Each row was made from one walk, in order. Every step used is in the known rows, and no mark comes twice. Write each row's walk.
Known rows:
h-f-v: [-13.7  21.0  -9.1 -21.7 -16.3  11.9   9.3 -20.3  14.4 -15.2 -11.7  21.5
 -19.0  10.5 -27.9 -26.8  -2.4  10.1 -18.9 -22.7 -39.3 -13.3  10.2 -14.7
   2.0   6.0  -0.3 -12.9  13.1  25.6  24.0]
f-v-x-q: [ -3.3  10.3  -8.8  17.2   3.4  -0.7  31.3  -0.7  18.7   4.9  -0.7   6.1
 -34.7  -7.3 -14.4 -22.3  -4.5  26.8   9.5   1.5   2.5 -25.7  12.7  -7.8
   0.8 -35.8   0.0  -7.3 -14.6   9.6  14.4]
v-x: [ 18.6  11.4 -13.3  21.5  -6.6  11.3   5.0  -6.1  -5.0 -13.7  -5.4 -10.9
 -16.0  15.7 -24.6  -6.8  -7.0  17.9  20.7  14.4 -25.1 -32.2   7.0   0.1
  -4.2 -48.7   6.6  -0.2  12.6  17.3  16.0]
a-v-x-s-t: [-22.8   8.3   9.9   9.0  -4.3   1.5  12.7   6.3  20.1  18.2  14.5  35.2
  -3.6  22.6 -26.0 -15.3  -3.1  -1.6   2.5  -5.8 -25.1 -18.3  18.8   7.5
   9.9 -10.2 -11.1  16.7 -12.1  22.9   2.6]
h-f-v-x-s-t-q: [ -9.2 -11.3  -2.0  12.6 -21.9   2.8  10.6   0.4  17.9  25.3  12.7  20.4
 -27.9  22.2 -27.3   1.0   5.4 -20.9   8.6 -22.7  -2.5 -38.4 -12.5   0.5
  24.3 -15.3  -6.5  -6.2 -22.1  -7.7  13.8]
h-f-v-x: [ 10.8  -1.8  -7.7   8.8  -5.8  11.3   6.7  -7.9   8.9 -10.4  -7.8   7.6
 -30.9  20.1 -41.2 -21.5  -7.4  11.9   7.4   4.0 -14.7 -33.3   3.5  -3.5
  -6.3 -26.9  17.8 -16.0  21.5  16.7  20.8]
f-v-x-s-t-q-a: [-32.0 -14.6  -4.7 -12.7  -9.1   2.5  12.4   5.2   1.4  22.8  12.2  10.9
 -16.0  35.8 -14.6   4.5 -11.4  -8.4  25.9 -23.2  -2.2  -4.6 -14.2  16.4
  20.0   4.3  17.3  -7.9   5.2   7.1  -1.9]
x-q-t-s-a-v-m: [-11.2  14.2  -7.5  18.4  -3.4 -23.6  -2.1  -1.8 -14.5  23.3   2.2   7.3
   9.8  15.0 -21.9   1.6  -6.9 -11.3   4.6 -29.5  -9.1  -2.7  39.7 -21.8
  -9.9 -11.9 -11.8  29.6  -1.6  -3.7  14.4]
f-v: [-11.8  21.8  -7.9 -12.5 -19.9  19.8   1.9 -25.0  14.3 -12.4 -25.6  18.6
  -2.3  -3.4 -17.4  -3.1   0.3  21.4 -15.5 -11.4 -47.6  11.3  16.8  -6.9
   9.5   6.5  -2.1  -1.5  19.9  19.6  19.7]
t-s: [ -3.2  38.0  -7.8 -16.8 -21.9  -4.7  17.5 -42.7 -17.8  -7.9  -8.1 -24.8
  21.3   5.5 -12.5  -1.4   5.4  10.7  -0.3  -8.5 -39.5 -15.4  22.4 -23.9
  17.6  -3.0  -9.7  15.0 -17.2  26.3  22.7]
h-f-v-m: [-10.8  28.4  -7.7   0.3 -13.0  -8.9  -4.2  10.4  -8.7 -14.6 -14.8  21.3
 -14.8  18.0 -33.1 -16.1  -2.6 -13.6 -10.2 -27.8 -30.1 -20.1  21.7 -19.0
 -14.7 -16.8  -3.0  -1.7  19.8   0.8  29.5]
t-s-a-q: [ 23.8  10.9 -14.8  13.9  -9.1  20.4   0.4 -45.3  -6.6  18.6   2.9 -24.4
  22.1  12.6  -8.5  21.9 -22.9   6.2  -8.8  -6.7 -12.9 -22.1  13.4 -19.4
  16.8  16.7 -22.5  11.0   4.4  18.6  -3.8]
t-q-a-v-m: [-15.6  16.4 -14.5  10.9  -8.2 -22.2  -3.5   4.6 -22.2  21.6  -8.9  12.5
  -1.5  16.9 -24.2   9.4  -2.9  -9.6  14.9 -31.0 -18.6  -4.7   8.3 -16.1
  -9.4 -21.5  -2.3  21.0  15.7  -3.4  10.9]
x-s-t-q-a-v-m: [-26.3  11.5  -4.3   8.2  -8.3 -23.4   2.1  14.3 -15.3  31.1   0.2  27.3
  -3.0  21.2 -26.0   4.0   0.0 -17.8  12.2 -34.7 -12.9  -5.9   9.7 -12.2
  -4.7 -12.8  -5.0  22.9   5.7  -1.4   4.4]
h-f: [ -6.1  35.6 -17.7 -19.5 -11.5  -0.2  15.0 -15.8  -3.8 -27.2   9.0  -1.4
 -20.1  25.3 -21.6 -36.6  -5.5   2.5  -2.9 -22.5 -39.1 -47.8   5.7 -19.1
  -6.8 -26.6 -13.3  -7.9  -8.7  33.3  18.8]
q-t-s-a-v: [ -8.1   2.0  -7.7   0.5 -12.0  -2.9  -2.6 -46.8  -2.5  32.1   1.5   0.0
  26.7  11.2 -14.2   9.7  -7.5  12.3  -0.3 -19.4 -25.7  12.8  30.6 -18.0
   7.0  18.7  -9.9  34.7   0.6  23.2   5.0]
a-v-x-q-t: [-14.0   0.5 -23.3   9.3  12.0  -3.0  22.8   9.3  16.4   0.3  19.8   3.8
 -14.9  14.2 -33.8 -20.6  -5.5  16.4  31.3 -31.7  -4.7  10.8  33.5  -1.8
   3.1 -29.4 -10.6   2.1 -17.9  16.8  -0.4]
h-f-v-x-q: [ -4.1   9.6  -9.2  13.2   4.7  -3.8  34.4   0.9  18.4   2.4   7.4   9.3
 -42.0  -0.9 -20.5 -32.4  -5.8  20.9   7.5  -4.5   7.1 -37.4  10.4 -11.7
  -2.3 -37.4   0.6 -12.0 -17.9  13.4  16.5]
h-f-v-x-q-t-s-a: [ -5.4  -9.8  -3.5  -2.0  -7.9   3.3   3.8 -28.2   1.2   9.5  21.7 -19.3
   5.6  31.2 -13.8  -9.1 -20.4  -5.8   3.5 -17.0   1.9 -16.1  35.9  -5.1
   9.6  15.3   7.0   4.1 -11.2   8.9  15.1]
v-x-s-t-q: [ -5.7  -5.3  -3.1  20.6 -21.8   2.4   9.4  -0.2  13.1  24.4  11.2   9.7
 -17.5  18.3 -18.8  11.9   6.5 -15.6  15.8 -15.3  -8.4 -34.7  -8.1   3.7
  28.0 -25.3 -11.9   3.4 -23.5 -10.3  11.3]
t-q-x-s-a: [  7.9  -0.5  -0.5  -5.3 -29.3  16.4   3.9 -34.5 -11.0  20.6  -8.9 -17.7
   3.6  26.6  10.8  13.2  -4.1  -6.0   4.0 -11.2  -8.9 -13.8   9.1   3.4
  21.6 -16.1   2.2  15.9 -21.4  22.1 -14.8]
t-s-x-q-a-v: [-28.3   5.5  -8.7  -9.4   1.3 -12.1  18.5 -31.2   0.7  40.3  -1.9   6.3
  -0.9   0.9 -13.2  -6.1  -3.5  28.8  11.2 -19.0  -8.9   8.7  -1.4 -14.6
   2.7   8.0   1.2  20.3  -7.3  26.7  -0.9]
q-a: [-29.5  21.6 -17.3 -32.6  -6.2   5.5  11.6  -9.9 -17.1 -14.2   2.3  -8.9
   2.1  28.7  -1.1  -6.7 -16.3  14.3  18.5 -16.6 -40.0   4.6   3.5   6.0
   3.7  -4.1   7.2   1.0  14.3  34.0  -0.8]
f-v-x: [ 13.2  -1.3  -7.2  16.0  -8.9  17.3   1.0  -9.2   8.6  -7.5 -17.3   6.4
 -20.2  10.7 -34.3  -6.3  -5.3  21.6   9.4  12.0 -20.7 -15.6   7.8   1.3
  -1.8 -25.8  15.1  -7.4  26.2  12.8  18.5]

Write each row's walk:
[  5.4   7.5   2.0 -10.9 -24.0  17.1   4.0 -34.1 -10.7   9.8  -9.5 -14.9
   8.5  27.7  12.1   4.1  -6.8   1.4  -0.2  -7.5 -18.3 -10.2  19.4   3.6
  15.8 -12.7   2.2  17.1 -16.0  31.2 -15.5]
q-x-s-a
[-33.2  11.6 -11.0 -21.4   2.2  -1.6  19.7 -10.4  -6.0   9.9   9.4 -17.9
 -11.3  17.1   1.1 -15.5 -10.6  20.5  17.7 -14.8  -3.6  -5.7  -5.4   3.8
   6.4  -2.6  11.4  -3.0 -15.5  19.2   5.1]
t-s-x-q-a
[  9.4   8.5   2.3  -4.7 -15.8  -5.4  32.4  -9.7  -8.2  27.9  -6.5  11.1
 -13.1   2.4 -21.6 -13.0  12.6  10.5   7.2  -9.9 -14.9 -19.9   2.9 -13.8
   8.9 -24.8   1.6  11.6 -16.0  40.2 -22.4]
a-v-x-s
[-17.3  -0.3 -20.9   3.1  10.2   3.6  20.7  14.3  20.7  -9.2  17.2   3.3
 -17.4  16.3 -33.8 -22.1  -6.6  14.7  24.5 -31.0  -7.4  13.1  35.3   3.8
   6.6 -22.8  -5.2  -9.5 -12.4  12.3   4.7]
f-v-x-q-t
[-33.1 -16.2  -4.4 -19.3  -6.1  -1.3  15.4   6.0   0.5  20.8  19.6  12.0
 -23.3  42.4 -20.9  -6.2 -12.4 -13.6  24.9 -29.0   3.0 -17.4 -17.1  14.3
  17.3   3.7  19.4 -13.7   1.1   9.9  -1.0]
h-f-v-x-s-t-q-a
[-31.2  13.9 -12.9 -13.2   2.1 -13.9  24.2 -21.7  -0.1  29.7   1.0  17.3
  -3.7   0.5 -10.0  -8.7  -6.3  28.7  14.6 -23.6 -19.7  11.3   5.7 -15.0
  -0.5  -0.8  -4.8  21.7  -2.0  34.3  -5.4]
x-q-a-v
[  8.8   7.6   5.7 -11.9 -18.5   6.4  30.0  -3.8  -1.2  13.7 -12.0  12.6
 -17.2   3.9 -20.0 -13.8  13.2   8.2  -0.1  -9.9 -16.2 -14.9   4.2  -6.2
  13.1 -16.4  10.5  -3.1  -9.2  35.3 -16.5]
f-v-x-s
[ -7.5  -9.3  -0.8  22.4 -20.0  -1.4   8.5  -5.4  14.4  37.5   9.7  18.4
 -15.5  14.2 -21.7  13.1   8.3 -12.6  14.5 -18.5  -5.4 -28.5  -9.7  -1.2
  26.0 -21.1 -12.4  10.0 -22.5  -7.4   7.1]
a-v-x-s-t-q
[-11.5   2.0  -7.1   4.1  -8.0  -7.7   6.6 -42.1   2.5  37.1   5.9   3.3
  18.9   4.5 -10.5   5.0  -7.2  14.6  -0.1 -21.5 -14.6   9.3  31.2 -20.6
   7.5  15.5 -12.1  34.0 -11.4  20.3   2.5]
x-q-t-s-a-v
[  5.7   3.3 -13.1   9.0  -9.7  24.0 -15.4 -30.9   6.8   8.6  -7.4 -31.0
   7.3  16.3 -32.5   6.3   4.6  14.1  -0.1 -10.3 -16.8  -2.4  -0.4  -4.8
  12.6   4.2  -5.3   2.4 -11.8   4.7  18.8]
a-q-t-s-x
[  7.4  -6.9   5.8  -5.4 -21.3  12.0   6.6 -16.9  -4.1  16.5   7.7  -1.4
  -7.8  26.6  -1.2 -10.5 -12.5  -5.8  -6.2  -6.2  -8.1 -28.4  14.1  -1.2
   5.9   0.5  10.5   2.7  -3.2  23.6  -5.5]
h-f-v-x-s-a
[ -4.6  -8.6  -1.5   1.8 -10.2   6.3   2.0 -29.2   0.6  12.3  13.9 -21.4
  13.7  25.0  -9.6   2.6 -18.9  -0.9   4.4 -10.7  -3.2  -3.2  38.7  -1.6
  13.0  14.7   5.0   8.2  -6.8   7.6  14.4]
f-v-x-q-t-s-a
[  0.6   4.3  -6.1  24.6   3.4 -13.8  30.7 -18.6   7.4  28.8  10.4  -3.0
 -20.3  -4.4 -10.7 -12.4  -7.6  23.4  13.3   2.5  14.2 -31.4  17.1 -16.3
   1.4 -30.0  -3.6  13.1 -24.9  12.6   9.1]
t-s-a-v-x-q
[  4.6  15.2  -4.4   6.2 -19.7  20.0 -15.3 -39.4  -0.6   4.2 -18.4 -31.3
   4.4   6.9 -16.8   1.7  10.6  18.9  -7.1   6.5 -26.9 -16.7  -6.6  -6.9
   9.4  -6.1  -1.1   6.4 -13.1   5.0  33.1]
t-s-x
[-20.0   1.9 -16.9  -7.7  -9.9  -8.1   9.7 -29.1  -5.6  35.3  -5.4  11.7
   0.6   8.6 -14.7  13.1  -1.0  16.5  17.5 -26.5 -23.3  10.3  -9.1 -13.2
   9.8   0.4  -0.3  20.5   7.5  21.0  -4.0]
t-q-a-v
[-34.9   0.3 -14.2 -13.5  -9.6   1.5   4.9  -1.4  -3.5   7.7  15.2   1.0
  -5.9  35.8  -6.7   7.5 -15.2  -4.3  27.5 -24.1 -18.9  -5.4 -10.1  15.0
  16.4  -3.1   3.8  -1.9   3.4   5.8   8.4]
s-t-q-a
[-19.8  15.6  -6.9  11.0  -1.4 -24.7   1.3   0.7 -18.7  27.1  -7.2   6.5
  -1.5  12.4 -24.2  -1.6  -1.5  -1.6   9.1 -23.6  -5.7  -5.8  11.6 -19.7
 -12.3 -13.5   0.0  21.2   2.9  -0.9  15.7]
t-s-x-q-a-v-m
[  1.0  28.1  -1.1 -28.5 -21.9   9.6  30.5 -26.4 -11.8   3.2 -26.3  -5.6
  -4.7  13.7  -9.0 -10.7  17.9  11.5   6.6 -17.7 -25.3  -4.5   6.6  -3.5
  22.1 -35.7   0.3   9.8 -31.6  50.5 -27.0]
q-x-s
[  0.6   4.0  -9.3  28.3   5.2  -8.5  28.3 -10.3  12.4  23.9  10.0   3.5
 -26.8  -3.7  -8.8 -14.9 -11.0  25.9  15.3   2.6   9.3 -29.7  15.0 -11.1
  -3.5 -37.7  -5.2  11.5 -19.3  10.4   6.5]
s-a-v-x-q
[-24.7   5.6  11.5  -1.1  -5.1   5.5  14.4  10.7  23.9   7.1  17.5  37.3
 -14.9  28.5 -31.4 -27.9  -5.5  -7.1  -3.1  -9.7 -21.0 -27.8  15.8   9.7
   8.0  -3.7  -5.9   0.2 -11.5  21.8   9.7]
h-f-v-x-s-t
[ -2.5 -19.0  -8.3  24.2   1.0  -1.6   3.7  -6.9   4.4  27.3   3.2  10.5
 -17.2  24.9 -34.8   2.4 -11.6  12.1  31.6   1.8  -2.6 -18.2  -5.6   3.9
  -1.5 -26.1  14.8   8.9  18.1   8.9   6.0]
s-t-q-a-v-x
[-21.2  11.8   8.9   5.3  -5.9   5.4  13.2  11.5  17.7   4.1  15.5  27.2
  -5.5  26.5 -23.4 -17.8  -5.1  -4.5   4.2  -3.1 -27.2 -23.9  19.4  11.5
  10.8 -15.1 -12.1   9.0 -14.1  19.8   4.1]
v-x-s-t
[  0.2  12.0 -33.3   1.1   4.6  18.2   5.0  -3.8   7.8 -12.4  11.9  -6.3
  10.7  23.1 -36.7   1.4 -12.6   8.8  16.0 -39.6 -29.1  18.1  29.0  -5.4
  13.6  -3.2 -25.9  -1.2   2.9  22.7 -10.6]
a-q-t
[ 22.7   9.3 -12.1   8.8 -12.1  23.4   7.8 -29.3  -2.7  23.1   3.2 -11.2
  12.0  12.0  -3.3  16.6 -16.8   3.8 -10.4 -12.8 -13.6 -22.0   8.9 -16.5
  16.3  10.8 -24.0   8.5  -1.1  26.9 -24.1]
x-s-a-q
[  6.3 -17.0 -19.0   0.2   4.4  19.0   6.1  -1.2  12.8   8.7  21.2   0.1
  -2.5  35.8 -41.4  -7.1 -18.0  -4.6   9.0 -41.3  -1.8   4.5  25.2  -0.7
  12.0  11.2  -6.7 -11.2   4.3  22.5 -20.9]
h-f-v-x-s-a-q-t
[ -2.5   6.0  -9.7   1.4 -13.1  19.6 -16.9 -29.7   6.8   2.6  -8.5 -31.1
   7.6  16.9 -26.7   0.1   9.7  14.2   1.2  -8.5 -25.1   0.7   3.1  -1.3
  10.3  -2.1   0.5   4.0 -12.7   4.5  27.2]
q-t-s-x
[ 11.0   9.8 -20.4   5.5 -21.9  18.2   1.0 -42.2  -4.0  -2.3 -36.2 -23.7
 -13.0  23.6 -17.7  17.6   7.3  10.8  27.3  -8.4 -12.9  -9.0  -7.9   2.7
  25.5 -59.3   3.4   8.9 -17.1  13.5   4.6]
t-q-x
[ -5.3   6.2  -6.7  -6.6 -17.4   9.1  -6.3 -37.1 -10.1   0.8  14.1 -28.6
  30.4  30.7  -3.1   6.8 -16.5  -3.6   2.8 -15.8 -24.1  -0.7  40.3  -4.0
  15.5  14.6  -5.7  16.8  -6.5  14.0  12.7]
q-t-s-a
[-13.0   9.7  -8.4 -10.4  -2.4  -8.2  27.2 -19.2   2.3   3.4  10.3 -16.0
   4.6  10.7 -32.7 -14.2   1.9   8.0  13.2 -25.5  -6.4   3.2  36.6 -14.0
  18.8   2.5  -1.0   1.8 -23.3  16.7  14.9]
f-v-x-q-t-s
[  2.9  -1.8 -23.4  -1.4   0.6  19.4   4.0  -6.4   5.2   3.6  18.0  -8.5
  14.3  30.0 -25.8   4.5 -15.2  -1.8  11.1 -42.0 -18.2  15.9  30.9  -1.7
  16.2   9.3 -21.3   1.2  -3.3  24.0 -23.4]
x-s-a-q-t
[ -2.7  21.0  -4.9  18.4 -13.6 -18.7  -9.9 -13.1 -22.5  19.4  -8.9   6.1
  15.2  14.4 -19.3   9.3  -6.2 -10.1  -1.9 -17.2 -23.4 -11.1  31.1 -25.3
 -11.6 -11.9  -8.7  31.5  11.0  -1.5  19.3]
t-s-a-v-m
[ -8.1   5.8  -6.8  -4.4 -11.9   3.3   3.6 -32.2  -4.5   6.1  18.6 -27.3
  22.3  24.1   1.2   1.4 -17.1  -1.2   4.4 -16.7 -14.1  -4.3  41.7  -6.6
  14.6  11.7  -6.7  15.7 -17.9  11.4  12.5]
x-q-t-s-a
[-20.6   7.6 -23.2   2.6   4.6   9.7   8.6   6.4  19.4  -9.0  16.2  -8.3
 -12.0  15.1 -23.5 -19.1  -0.8  17.0  18.2 -32.7 -14.1  14.6  25.6   4.8
   5.9 -21.0 -15.5  -3.4 -26.0   7.5   7.4]
s-x-q-t
[-33.8  10.7 -13.8 -18.0   4.0   2.7  17.7  -2.5  -0.5   5.6   8.4 -10.8
 -17.3  18.5   1.4 -16.4 -12.6  23.1  17.6 -12.9  -8.1  -3.2  -8.1   8.6
   1.6 -10.5   7.3  -4.8  -8.9  19.5   2.3]
s-x-q-a
[-11.8  10.7 -10.8  -6.3   0.6 -15.3  29.4 -22.8  -1.3  13.2  13.5 -16.5
   9.3   9.4 -32.7 -12.8   3.5  11.3  18.0 -26.7  -6.1   1.5  35.7 -19.1
  16.4  -3.9  -5.9  12.0 -28.8  20.9   8.9]
a-v-x-q-t-s
[  2.5   0.1 -28.5   4.3   3.1  23.5  -4.6 -10.4   7.4  -4.6  17.3 -11.9
  15.3  31.1 -28.4   6.8 -21.7   2.7  13.4 -36.2 -21.8  17.2  33.4  -1.1
  12.9   7.3 -23.3   0.6   6.2  18.6 -11.6]
s-a-q-t
[  7.3 -14.3 -13.2  19.0  -1.6  -2.8   7.9 -12.0  -4.4  25.8  -2.4   2.1
 -18.9  18.3 -32.2   4.3  -7.7  16.3  33.5   0.5  -2.6 -18.1 -10.0  -1.5
  -1.5 -30.7  17.7   6.7  18.2  13.5   1.6]
t-q-a-v-x
[-21.9  23.7 -12.5   7.1  -0.5 -25.2   7.6   9.3 -18.4  16.4  -5.0  17.7
  -4.2  10.5 -21.0  -5.0  -5.5  -1.0  11.6 -27.0 -15.6  -3.0  18.0 -18.6
 -15.0 -22.0  -5.7  20.9   9.8   4.8   8.4]
x-q-a-v-m
[ 12.2  22.7  -5.2 -18.6 -17.2  13.1  31.2 -27.7  -8.4  16.0 -24.0  -6.5
  -4.6  12.3 -14.1  -3.3  11.2  11.4   3.0 -19.4 -13.9  -7.6   0.7  -8.1
  25.9 -27.3  -5.5   7.8 -28.5  50.8 -37.5]
a-q-x-s
[ -3.2  19.7  -8.8  22.0 -12.5 -13.1 -14.0  -4.9 -18.7  14.8 -10.2  12.0
   9.2  13.5 -17.1   7.9  -8.4  -7.7  -1.5 -17.1 -27.4  -9.0  27.9 -19.5
 -16.8 -19.8 -12.3  31.3  16.8  -2.1  17.3]
s-a-v-m
[-19.9  16.8   5.1  -2.0  -5.4  15.2  12.9  -7.6  18.7   9.8   1.5  21.5
   3.1  28.6 -23.7  -8.7  -5.8  -1.2   0.9 -12.0 -23.5  -9.7  17.8   9.9
  21.5 -12.6 -18.0  13.8 -21.4  30.9  -8.6]
a-q-x-s-t
[-27.5   5.9 -12.0  -7.1   2.3  -7.1  15.1 -24.2   4.1  35.9  -2.7  12.8
  -7.9   1.5 -12.4  -6.2  -4.7  31.1  11.8 -17.9 -14.2  10.7  -3.7 -10.8
  -1.6  -0.4  -0.4  19.6  -1.4  26.4  -2.5]
s-x-q-a-v
[  6.0  15.3  -2.8 -17.5 -28.1   7.2  29.5 -27.1 -10.3  16.0 -24.3  -9.0
 -13.2  13.1  -9.8   1.9  22.3   1.6  12.2 -23.2 -10.1 -11.1  -5.9  -5.1
  31.1 -39.2   1.6   8.5 -39.3  35.6 -25.3]
t-q-x-s
